Every row comes from one small tree of marks. Brackets hold a mark, then the marks that hang from it, in the order of their numbers. Every link used is in the known rows. Which tree was each row made from?
In the rows, zero is written as 128.
Known rows:
[Z266 Z663]: [150 136 126 170 136 120 145 149 104 119 140 144 158 103 132 124 146 153
 138 154 115 122 130 135 127  98 151 155 104]
[Z658 Z186 Z257]: [178 133 172 226 133 149 119 145 100 123 145 119 151 100 133 126 104 153
 133 167 127 123 125 138 159 102 139 175 102]
[Z189 [Z266 Z663]]: [174 127  98 195 122 122 150 141  97 122 137 135 146 112 125 113 146 139
 138 161 110 117 129 127 122  96 152 132 128]
[Z266 [Z663 Z942]]: [138 130 111 158 120 144 140 157 128 111 144 150 157 103 147 105 138 166
 146 147 107 122 139 139 121 127 142 147 116]
[Z749 Z266 Z942]: [123 133 122 106 144 127 123 142 153 114 125 126 125 107 132 126  87 139
 117 163 103 128 126 121 108  88 158 119 145]
[Z658 Z257]: [182 125 143 175 125 138 125 139  93 121 133 124 150 112 139 120 125 151
 146 162 133 129 127 141 153  88 125 171 104]
[Z266 Z663 [Z749 [Z257 Z658] Z942]]: [ 91 143 125 167 118 110 136 158 167 111 143 160 134  76 157 126 121 141
 103 170  86 125 143 124 168 154 208  89 142]
[Z663 Z266 Z942]: [167 125 115 139 102 137 114 153 151 108 138 138 114 115 173  90 117 163
 163 144 107 139 125 152 139 111 119 137 125]
[Z749 Z257 [Z942 [Z339 Z189]]]: [120 108 117 104 157 132 137 143 117 115 112 120 128 121 150 112 117 175
 117 164  92 142 121 131 122 149 151 120 168]
[Z942 Z339 [Z663 Z266]]: [159 129 146 152 118 120 109 158 136 119 106 140  97 125 153 103 141 165
 132 155  97 142 121 158 128 107 133 142  92]
[Z942 Z339 [Z749 Z266]]: [125 136  81  85 149 113 127 118 154 125  88 125  95 118 122 127 148 141
 121 157 116 152 118 124  90 161 134 116 119]
[Z749 [Z257 Z658] [Z266 Z663] Z942]: [ 92 146 123 174 147  97 119 173 172 109 136 131 116  73 161 135  83 128
 102 169  76 126 142 123 134 149 220  92 154]
[Z266 Z749]: [146 127 111 127 120 125 147 118 126 127 128 147 138 110 132 118 145 144
 133 158 127 130 121 136 145  84 132 149 116]
[Z257 [Z658 Z186] Z749]: [124 136 134 222 148 146 127 147 149 127 158 101 122  89 101 125 116 134
 131 160 132 134 128 138 165  99 174 147  92]
[Z257 Z658 Z749]: [128 126 110 164 145 132 134 141 148 124 145 103 118 104 108 119 132 134
 141 155 137 139 129 142 164  82 155 142  97]
[Z663 Z942]: [152 115 101 133 128 153 127 144 132 114 145 138 137 111 148  98 126 168
 152 150 114 134 128 147 124 106 123 156 123]
[Z186 [Z658 [Z257 Z749]]]: [179 132 144 154 114 158 112 134  96 119 136 110 177 117 101 133 137 156
 150 164 145 123 130 139 185  92 143 151  94]
[Z663 [Z942 Z339 Z749]]: [132 120  75  88 128 149 128 129 149 113 112 140 110 125 132  97 169 176
 145 146 114 154 128 136  98 194 116 126 110]
[Z663 [Z266 [Z749 Z257]] Z942]: [147 131  97 143  91 121 115 149 172 106 130 155 103 104 200  96 120 149
 148 153  97 143 127 146 162 140 135 101 152]
[Z189 Z266 [Z339 [Z942 Z749]]]: [154 115  72 164 133 139 125 148 111 121 124 137 107 106 113 112 125 140
 163 179 109 150 114 123 110 109 104 117  96]
[Z663 [Z266 Z749] [Z942 Z339]]: [136 127 107  81  85 141 123 127 179 119 101 153  90 118 181  89 152 161
 135 150 106 149 123 149 145 146 121 109 132]
[Z749 Z942]: [136 122 131 127 136 143 128 145 126 114 146 138 131 112 125 117 113 161
 138 163 106 126 126 127 120  87 145 137 124]
[Z189 Z339]: [161 120 136 136 151 115 142 153 109 123 138 148 135 103 138 114 116 159
 146 170 109 139 119 143 134  56 121 164  78]
[Z942 [Z339 [Z189 Z266]]]: [165 100  91 125 143 134 159 116  84 136 104  98 127 136 135  95 150 161
 123 153 115 136 111 141 117 110 126 147 153]
[Z186 Z658]: [172 130 131 112 127 139 116 129  83 128 142 138 156 112 122 121 139 171
 150 162 112 123 118 151 147  96 153 160 115]
[Z749 Z257 [Z942 Z339]]: [131 114 120  96 152 138 116 143 138 109 123 145  91 107 149 111 120 164
 130 177  87 142 125 130 119 139 158  98 143]
[Z189 Z266 Z339]: [187 110 112 167 137 118 149 145 107 124 135 137 128 112 133 100 117 148
 145 175 106 136 116 137 133  56 122 142  95]
[Z663 Z266]: [174 134 131 151 118 117 117 146 128 117 132 133 109 112 159 113 128 147
 155 152 114 139 118 150 142  79 124 144 117]
[Z658 Z186 [Z257 [Z749 [Z942 Z663]]]]: [128 139 194 252 128 174 105 176 147 102 151 117 165 115  82 128  84 154
 110 169 123 117 142 120 159 105 156 146  89]
[Z266 [Z663 Z942] [Z749 Z257]]: [122 134  96 160 109 127 141 150 144 106 136 167 155  93 173 111 143 154
 133 157  98 128 141 132 147 154 157 112 142]
[Z189 Z266]: [187 112  94 164 128 132 141 126 101 125 137 124 123 119 128 102 134 141
 149 161 118 127 117 134 126  76 135 140 132]

Which tree is each row?
[136 139 126 191 120 122  91 187 141 107 121 154 103 104 130 119 110 156
 161 167  96 155 119 145 126 116 104 130  58]	[Z189 [Z339 [Z942 [Z663 Z266] Z749]]]
[ 95 119 118  98 141 154 129 139 175 119 124 112  87 105 103 111 135 147
 119 164 118 144 133 132 146 119 168 101 103]	[Z257 Z658 [Z749 [Z942 Z339]]]
[101 139 125  98 144 124 133 146 156 118  98 136 119 102 132 128 121 142
 100 166  91 126 134 117  94 138 172  97 137]	[Z749 [Z266 Z663] [Z942 Z339]]
[142 135 174 174 102 170  92 165 125 104 142 123 186 126  77 128 109 173
 125 167 119 112 143 131 174 106 162 137  85]	[Z186 [Z658 [Z257 [Z749 [Z942 Z663]]]]]
[107 141 133 132 112 129 150 143 142 116 132 166 154 104 120 127 140 148
 110 164 107 114 137 115 139 111 165 113 124]	[Z266 Z663 [Z749 Z942]]
[100 136 128 160 142 137 111 163 180 104 126 114 146 120  90 129  88 134
 108 159 113 123 137 120 119  77 162 115 116]	[Z257 [Z749 Z266 [Z942 Z663]]]
[112 152 142 239 131 111 138 153 148 126 149 147 134  66 157 133 124 135
 107 170  96 126 136 134 179 157 208 119 129]	[Z266 Z663 [Z749 [Z257 [Z658 Z186]]]]
[112 117 122 118 147 129 115 150 159 117 127 135  78  88 162 108 115 159
 118 176  81 148 129 139 139 156 188  97 137]	[Z749 [Z257 Z658] [Z942 Z339]]
[109 139  79 202 157 119  79 165 145 106 111 128 109  98 132 140  96 132
 139 168  94 147 123 130 100 148 146 113 132]	[Z339 [Z942 Z663 [Z749 Z257 Z266]]]
[124 136 133 144 131 149 114 149 166 106 115  93 149 117 105 137  86 123
 117 167 136 126 137 110 148  89 147 111 123]	[Z658 [Z257 [Z749 Z266 Z942]]]
[130 118  66 105 133 135 119 138 152 105 118 149  96 115 161  99 154 171
 148 156  98 161 129 135 105 214 131 101 133]	[Z663 [Z942 Z339 [Z749 Z257]]]
[154 146 123 184 111 104 105 163 146 107 125 148 123 127 128 116 138 157
 138 145 107 143 125 143 126 138 126 141  92]	[Z942 [Z663 Z266] Z749]
[166 116 106 149 116 113 161 127 125 128 125 152 129 112 136 102 132 139
 127 175 112 136 117 128 152  64 125 130 105]	[Z189 [Z266 Z749] Z339]
[126 140  83 150 118 132 140 154 139 105 138 156 160 110 128 114 159 167
 145 141 113 134 142 125 108 181 137 129 110]	[Z266 [Z663 [Z942 Z749]]]
[117 113  70  88 137 145 148 128 128 119 104 120 141 137 132  97 164 185
 133 134 117 152 124 139  98 197 107 144 140]	[Z663 [Z942 [Z339 Z189] Z749]]
[154  92  76 117 124 156 154 124 107 127 111 104 133 137 152  77 148 174
 130 146 109 141 120 144 114 140 120 140 165]	[Z663 [Z942 [Z339 [Z189 Z266]]]]
[120 111  67 107 148 137 138 138 130 110 109 122 132 128 158  99 152 183
 136 143 102 162 125 137 111 220 124 123 156]	[Z663 [Z942 [Z339 Z189] [Z749 Z257]]]
[ 98 138 147 191 130 133 122 148 175 120 155 145 108  75 151 122  93 142
 101 178  87 129 131 126 176 149 203 105 149]	[Z266 [Z749 [Z257 [Z658 Z186]] Z942]]
[128 134 102 160  86 116 112 153 192 112 137 150  91  88 208  93 116 142
 138 152  92 148 131 154 190 152 163 101 146]	[Z663 [Z266 [Z749 [Z257 Z658]]] Z942]
[147 129 152 201 124 132  91 194 126 112 129 150 106  98 152 110  87 158
 160 171  89 144 117 156 141  57 110 146  67]	[Z189 [Z339 [Z942 [Z663 Z266]]]]
[150 112  85 185 117 141 166 148  99 114 134 114 182 126 143  93 135 167
 131 139 108 119 133 136 122 138 141 147 162]	[Z339 [Z189 [Z266 [Z663 Z942]]]]
[111 130 142 148 112 134 127 149 152 112 135 160 153 117 116 114 121 159
 105 161 102 119 135 127 135  92 152 134 114]	[Z266 [Z749 [Z942 Z663]]]
[105 126  95 109 145 136 152 143 132 121  89 106 156 116 159 109 133 165
 103 137 102 133 132 135  97 167 146 138 163]	[Z749 [Z266 [Z663 [Z942 [Z339 Z189]]]]]
[139 106  69 159 121 157 149 115  94 137 115 105 136 120 131 111 133 136
 140 160 127 127 110 132 142  81 116 141 167]	[Z339 [Z189 [Z266 Z749]] Z942]
[ 97 135 135 191 147 102  98 180 183 107 135 128 114  86 155 121  64 141
  95 169  72 131 138 136 133 127 206 111 145]	[Z749 [Z257 Z658] Z266 [Z942 Z663]]
[105 137 105 179 153 122  99 174 145 113 107 139 117  99 114 133  92 142
 132 171  98 149 122 132  99 109 117 134  76]	[Z189 [Z339 [Z942 Z663 [Z749 Z266]]]]
[102 134 119 102 124 125 140 140 154 111 108 167 116 100 151 123 149 153
 103 176  85 132 136 116 136 165 176  75 144]	[Z266 Z663 [Z749 Z257 [Z942 Z339]]]
[138  97  69 101 106 156 164 108 130 131  98 115 133 137 151  78 163 165
 113 147 114 137 120 136 130 147 120 127 171]	[Z663 [Z942 [Z339 [Z189 [Z266 Z749]]]]]
[124 142 129 219 163 109 108 154 155 124 142 111 103  66 167 133  72 125
 113 172  93 137 122 140 148 133 203 129 150]	[Z749 [Z257 [Z658 Z186]] Z266]
[132 142  77 148 154  91 116 138 144 109 115 127 116 105 141 138 117 131
 132 160 107 149 121 123 110 155 151 106 143]	[Z942 [Z749 Z257 Z266]]
